What can hang from each mark
bozama: nogag ramil
zuda: fikar
fikar: lugolik tusoko zuda
tusoko: fikar
ramil: kamun
lugolik: bozama tusoko
nogag: bozama zuda
bugez: kamun
kamun: bozama ramil

In the rows, zero is written as 128.
Known rows, with every way that one mark hangs from another
(ramil (kamun bozama)): [109 112 138 135 108 151 136 121 115 117 104 130 169  91  94 104 145 190
 103 156  18 135  96]
(zuda (fikar (lugolik (bozama nogag (ramil kamun))) tusoko)): [189 168 193 122 112  93 132 112 136 147 121 120 144 176 167 161 107 116
 111 125 184 162 164]
(lugolik (bozama (nogag (zuda fikar)) (ramil kamun)) tusoko): [176 162 131  73 116 121 104 138 133 147 123 104 180 162 116 118 113 101
 107 105 194 156 169]
(bugez (kamun ramil)): [105 119  70 122 137 128 132 138 165 130 115 144  72 107 117 124 135  95
 125 140  87 102 100]
(bugez (kamun (bozama nogag))): [101  72 141  93 129 172 136 147 140 134 119 129  99  59 128  89 116 121
 190 159  45 117 158]
(zuda (fikar lugolik tusoko)): [146 155 112 184 140 111 128 123 134 118 123 123 105 167 147 162 159 140
 127 125 126 138  75]
(zuda (fikar (lugolik bozama))): [137 128 103 143 116 141 142 111 138 107 134 125 134 142 135 155 178 133
 149 129 110 118 142]
(fikar (lugolik tusoko)): [105 127 100 133 126 148 137 139 132 133 102 140 139 119 129 144 173 160
  93 129 116 110 114]
(nogag (bozama (ramil kamun)) (zuda (fikar (lugolik tusoko)))): [182 142 134 145 123 146 117 136  90 107 100 136 170 208 128 134 123 141
  75 112 148 172  52]
(lugolik (bozama nogag) (tusoko fikar)): [ 69 167 121 113 137 162 133 147 149 145 101 112 149 141 114 115 157 122
 107 125  96 101 202]
(kamun (bozama (nogag (zuda (fikar lugolik tusoko))) ramil)): [170 127 149 126 134  80 123 121 106 121 165 125 110 172 151 145 103  97
 151 115 195 141 109]
(tusoko (fikar lugolik zuda)): [ 56 155 118 177 138 126 147 117 127 110 124 147 114 110 133 134 151 198
 155 117  91  83  60]
(bugez (kamun (bozama (nogag (zuda (fikar lugolik))) ramil))): [163  95 145  72 130 112 126 132 124 119 167 138  94 132 157 118  90  98
 226 122 171 140 106]
(bugez (kamun (bozama (nogag (zuda fikar))) ramil)): [171  65 109  65 140 147 103 136 159 113 142 117  94 156 107 102  85  38
 211 128 122 133  91]
(zuda (fikar (lugolik bozama) tusoko)): [152 143 122 174 116 125 136 102 129 115 118 122 125 179 151 157 177 103
 114 127 120 125 128]
(nogag (bozama (ramil kamun)) zuda): [105 127  97 162 132 139 131 132 109 116 135 151 142 101 102 112 122 169
  48 140  95 152 107]
(bozama ramil): [ 78 193  69 171 142  79 155 143 122 133 156 137  99  61 118 143 153 183
  77 127 118 103 152]
(nogag bozama (zuda (fikar lugolik tusoko))): [155  91 102 193 147 156 118 118 112  95 129 133 112 193 136 145 147 102
 109 130 114 155  63]
(bozama nogag): [ 70 121 103 119 152 142 132 153 167 146 146 119 103  47 111 129 128 167
 128 146 103 118 197]

Rows
[148 159 103 172 136 135 121 136 108  99 141 127 141 148 103 124 122 164
  90 125 106 169  76] : (nogag (bozama (ramil kamun)) (zuda fikar))
[143 114 162  84 110 100 123 102 135 157 144 151 146 145 160 134 103 111
  82 133 217 154 177] : (fikar (lugolik (bozama (nogag zuda) (ramil kamun))) tusoko)
[121 102 154 194 100 125 141  83 107 131  95 145 126 119 153 142 164  95
 104 131 114  85 134] : (fikar (lugolik bozama) tusoko zuda)
[ 61 193 107 189 141 141 133 140 112 124  84 120 137 137 106 112 165 166
 116 106  76  75  69] : (lugolik (tusoko (fikar zuda)))
[100 172 135 110 137 104 135 150 142 162 143 128 125  61 119 131  94 195
  93 138 140 146 177] : (bozama nogag (ramil kamun))
[110 118  79  98 161 139 106 150 173 125 179 105 109 100 102 130 116 147
 175 123 164 145 144] : (bozama (nogag (zuda fikar)))
[151 165 108 135 138  85 119 123 134 137 164 110 109 145 136 141 119  66
 118 111 209 133 192] : (lugolik (bozama (nogag (zuda (fikar tusoko))) ramil))
[192  69 134  70 129 141 102 131 129 118 114 111 144 211 109 138 104  50
 157 113 175 127  87] : (kamun (bozama (nogag (zuda (fikar (lugolik tusoko))))) ramil)
[124  98 141 154  91 152 138 103 105 135  76 138 158 120 136 131 175 107
 102 124 114  72 133] : (fikar (lugolik bozama tusoko) zuda)
[100 123 145 106 127 119 149 150 118 142 133 138  88  57 140 103 101 118
 159 144  92 116 171] : (bugez (kamun (bozama nogag ramil)))
[123 133 185 166 110  89 147  99 107 155 125 142 103 103 172 152 113  87
 106 123 188  89 197] : (fikar (lugolik (bozama nogag ramil)) tusoko zuda)
[174  58 166  62 121 157 105 120 138 113 151 120 174 145 119 120  93 158
 203 138 132 174  86] : (ramil (kamun (bozama (nogag (zuda (fikar lugolik))))))
[104 206 187 134 109 116 132 129 110 153  79 120 176 138 127 107 112 140
 101 108 130 103 156] : (lugolik (bozama nogag (ramil kamun)) (tusoko (fikar zuda)))
[151 120 122  87 138 112 122 147 122 116 165 120  95 109 132 101  92  97
 209 122 141 133 122] : (bugez (kamun (bozama (nogag (zuda fikar)) ramil)))
[115  58 146  72 122 165 111 127 138 128 141 128 167  78  93  90 102 163
 143 155  91 153 134] : (ramil (kamun (bozama (nogag zuda))))
